In the rows, 128 means zero.
Known rows, with every way that one mark hangs from another
H{W{E{A{N}}}}: [125 142 116 160 124 112 122 102 143 134 128 122 101 144 123 102 172 120
 126 100 122 121 108 121 136 154 135 138 116]
A{F{D} H T}: [130 113 134  77 126 138 132 113 112 137 130 122 129 128 128 111 142 128
 127 134 138 129 134 132 156 120 127 126 139]
D{F{A{B N}}}: [128 145 124 134 123 134 138 151 133 125 117 122 125 116  99 130  91 129
 134 144 120 122 138 145 133  91 123 118 150]
H{A{E N} W}: [131 144 133 148 122 113 120 112 122 128 132 116 109 120 126 103 200 119
 131 123 141  98 120 126 126 155 141 141 164]
E{A{H}}: [128 121 114 120 130 107 131 123 136 129 140 117 132 131 157 128 107 121
 132 118 127 117 109 142 130 153 120 126 127]
E{A{H T} W}: [126 111 129 129 133 116 131 114 157 128 118 132 154 144 139 145 143 137
 116 115 125 134  87 123 130 177 117 113 120]
D{F{A{E N}}}: [129 148 119 117 125 121 124 131 138 125 134 100 123 101 114 102 157 125
 133 153 128 101 138 150 135  96 137 113 181]
H{A{N}}: [133 144 131 158 127 114 138 144 126 127 138 131 128 123 123 114  89 119
 132 124 137 112 139 129 121 118 128 136 146]
N{U{B}}: [124 140 114 162 131 120 130 140 116 143 129 147 135 114 131 151  64 128
 142 128 123 138 160 130  95  65 137 139 124]
L{A{H N}}: [129 138 132 144 122 124 129 138 131 123 135 142 133 144 109 127 130 117
 138 119 125 125 106 149 142 147 131 151 161]
H{A}: [135 134 121 153 133 103 135 143 124 132 150 108 130 118 150 122  96 122
 131 124 132 113 133 137 122 126 123 124 137]
A{B F{D} H}: [128 115 128  93 127 141 128 123 101 135 131 120 120 126 131 121 125 127
 131 130 136 125 122 123 159 130 125 138 129]
E{A{T} W}: [128 118 133 138 138 117 135 128 165 130 114 139 150 133 130 144 119 143
 112 119 120 143 109 120 124 152 114 107 106]
A{E N}: [129 135 131 133 132 122 121 130 131 126 131 135 114 125 104 106 159 127
 132 137 136 116 133 130 118  99 145 143 151]
T{U}: [128 135 121 124 138 115 135 133 122 134 140 119 121 130  94 129  69 132
 139 135 128 148 145 119 102  76 125 122 105]
L{A{E}}: [133 130 128 140 132 117 114 143 136 123 144 121 132 123 133 127 167 125
 129 132 122 124 118 152 132 145 135 132 149]
L{A{B{U} N}}: [127 133 148 159 125 162 138 160 113 118 116 180 130 136  94 145  90 124
 130 131 118 163 129 123 114 112 129 156 111]
A{E}: [131 125 121 130 137 111 118 128 130 131 143 113 116 120 128 115 166 130
 132 136 131 119 128 138 121 108 139 130 144]
E{A{F}}: [132 123 124 107 134 129 130 118 127 133 135 132 126 126 160 118  90 128
 120 121 123 119 136 122 144 131 124 114 107]
W{E{A{B{U}}}}: [125 117 122 163 132 139 129 132 123 124 129 139 121 142 147 137 114 125
 117 119 118 155 126 111 103 134 127 134  65]
H{W{E{A{N{U}}}}}: [122 137 121 161 123 133 119 102 130 132 132 141 106 136 143 128 144 119
 134  99 122 132 130 113 113 137 141 139 114]
E{A{B F H} W}: [127 108 131 121 132 141 124 106 132 127 119 138 142 148 150 148 137 137
 112 110 125 122  82  97 151 191 120 123 108]
D{F{A}}: [130 142 105 125 130 107 137 139 138 135 148  82 124 102 128 115 109 128
 136 145 115 115 136 157 142  89 120  99 161]
H{A{B N} W}: [130 140 139 164 118 124 133 132 116 128 115 139 110 134 113 130 135 123
 133 113 133 119 118 120 125 149 127 147 133]
E{A{F} W}: [130 123 125 126 141 127 128 107 145 136 132 128 137 127 149 123 123 138
 112 115 119 121 105  97 152 154 119 108 111]
U{B}: [127 146 110 161 132  98 132 139 128 145 124 127 132 121 112 125  90 130
 133 130 123 126 138 137 117  80 131 138 125]
W{E{A{B F T}}}: [131 106 142 130 125 151 118 122 133 120 112 152 130 162 151 143 132 133
 103 111 122 142 137 115 131 153 132 121  68]
W{E{A{B}}}: [127 121 118 161 131 119 121 137 141 125 130 127 123 146 149 137 117 128
 117 109 120 134 119 128 117 151 125 129  81]
W{E{A}}: [129 129 108 155 134 104 121 125 147 131 145 109 123 137 155 117 124 124
 121 110 120 125 120 133 126 141 129 122 100]
D{F{A{H T}}}: [129 127 117 110 121 117 136 127 136 128 132  93 137 126 129 129 140 126
 133 144 122 119 125 168 139 118 123 102 165]
F{A{H} D}: [123 133  99  98 127 110 133 135 128 131 154  80 130 102 149 113 135 123
 147 141 125 118 129 153 152 122 113 120 162]

Rows
[129 153 115 131 125 120 138 139 139 131 135 105 124 107 105 106  98 125
 137 145 120 112 143 151 140  81 126 111 169] => D{F{A{N}}}
[128 121 159 152 120 162 136 156 114 113 108 185 142 135 130 175  58 126
 130 125 138 146 168 122  83 111 132 140 112] => H{A{B N{U} T}}
[120 141 115 113 119 121 130 129 127 125 113 123 158 136 112 157  89 132
 138 145 125 145 153 138  98 100 124 120 115] => F{A{H T{U{B}}}}
[131 123 138 113 130 159 142 138  87 131 135 129 133 105 149 119  83 122
 121 139 136 138 152  99 134 120 119 131 103] => H{A{B{U} F{D}}}
[126 120 140 122 141 126 120 116 144 126 117 129 143 138  85 141 160 148
 118 141 133 153 119 100  96 116 132 113 112] => A{E{W} T{U}}
[124 125 134 131 119 132 114 105 113 125 111 135  98 146  98 127 226 126
 137 121 139 115  92 125 128 157 146 161 157] => A{B E H{W} N}
[127 117 133 104 129 124 135 120 121 126 126 130 135 152  95 145  97 131
 136 133 135 152 135 128  99 102 127 125 110] => A{H T{U}}
[132 108 153 139 127 152 128 144 108 112 117 151 140 129 142 149 147 129
 115 145 139 146 147 120  87 136 134 133 102] => H{A{B{U} E T}}
[126 116 123 129 124 119 111 104 112 128 123 113 100 143 122 134 233 129
 137 121 134 115  87 132 129 167 140 148 146] => A{B E H{W}}
[126 128 143 142 133 129 137 129 166 126 101 163 150 138 105 135 109 140
 112 119 125 141 111 111 123 140 120 119 114] => E{A{N T} W}
[131 133 136 109 129 142 133 119 129 128 123 156 124 130 136 111  80 125
 121 121 128 118 143 114 142 121 130 128 115] => E{A{F N}}
[132 140 110 183 126  94 120 109 125 137 155  83 104 137 148 105 196 118
 128 103 127 110 108 127 135 161 133 131 132] => H{A W{E}}
[131 122 134 166 135 118 119 135 136 122 130 116 142 125 140 143 176 137
 114 125 135 113  96 108 117 175 127 127 133] => H{A{B E{W}}}
[126 121 126 152 139 121 130 137 153 128 115 139 141 131 131 153 104 142
 115 116 117 139  94 109 125 162 112 119  97] => E{A{B} W}
[136 120 145  87 126 137 123 124 116 127 134 114 142 105 160 105 161 126
 114 142 147 111 156 128 143 144 131 116 140] => H{A{E F{D} T}}
[122 127 128 127 122 138 112  91 108 129 132 136 102 131 123 132 207 119
 151 121 140 116 116 121 112 133 155 155 172] => A{E H{W} N{U}}
[124 136 133  90 123 138 125 142 143 118 119 124 136 102 120 110 166 130
 131 157 133 130 160 148 133 104 129 123 158] => F{A{E N T} D}
[129 140 132 102 131 142 136 126 115 140 132 133 115 110 107  87 103 125
 132 135 135 123 149 117 158  82 130 136 142] => A{F{D} N}
[127 113 127  79 124 143 130 121 114 131 123 125 135 122 159 127  96 124
 124 124 133 121 120 120 155 165 115 129 109] => E{A{B F{D} H}}
[127 138 139 155 127 148 129 149 125 123 136 169 132 126 120 151  76 120
 142 121 119 144 148 137 113 103 134 146 142] => L{A{N{U}}}
[128 111 132 152 127 130 123 140 147 119 111 144 133 157 142 149 123 133
 110 113 121 149 127 134 110 151 126 125  71] => W{E{A{B T}}}
[129 136 114 130 127 123 135 150 131 129 130  99 124 112 121 138 100 132
 132 144 115 125 135 151 134 100 118 108 141] => D{F{A{B}}}
[122 134 133  97 120 142 136 127 130 113 119 137 140 145  95 144 101 129
 141 143 130 147 152 129 106 100 125 125 129] => F{A{H N T{U}}}
[131 125 124  85 135 133 119 117 115 139 144 104 117 102 138  91 165 128
 127 144 138 113 141 122 155 107 136 126 146] => A{E F{D}}
[128 126 145  93 127 159 119 128 110 127 114 145 116 113 105 104 148 130
 123 141 142 120 144 110 145 109 139 145 136] => A{B E F{D} N}
[122 130 136 125 124 156 132 145 131 115 124 162 134 123 132 159  90 131
 142 140 120 151 181 136 101  75 132 125 138] => F{A{N{U} T}}
[135 135 126 109 130 125 136 132 111 139 151 101 132  99 157  98 101 120
 126 132 138 107 148 123 156 126 119 119 137] => H{A{F{D}}}
[124 128 105 113 123 109 110  97 124 126 147  79 107 124 153 119 252 125
 144 133 125 103 100 147 145 164 136 127 176] => F{A{E H{W}}}
[127 116 150 122 120 146 130 147 121 113 109 157 152 164  94 178  88 130
 129 127 124 168 122 138 104 150 121 135  97] => L{A{B H T{U}}}
[130 111 146  91 128 155 133 139 113 133 110 148 127 126 117 130 106 137
 120 137 132 148 152 124 145 102 122 127 104] => A{B F{D} T}
[129 128 143 123 126 130 139 140 149 123 105 167 137 135 117 131  79 129
 120 125 127 140 144 137 115 118 125 126 109] => E{A{N T}}
[122 126 110 129 119 121 123 119 118 125 129 103 108 137 138 148 189 129
 144 123 117 124  99 141 142 156 122 132 145] => F{A{B H{W}}}
[126 121 118  93 134 127 130 100 138 140 136 105 146 115 155 109 134 130
 118 120 130 114  91 102 171 178 114 114 133] => E{A{F{D} H} W}
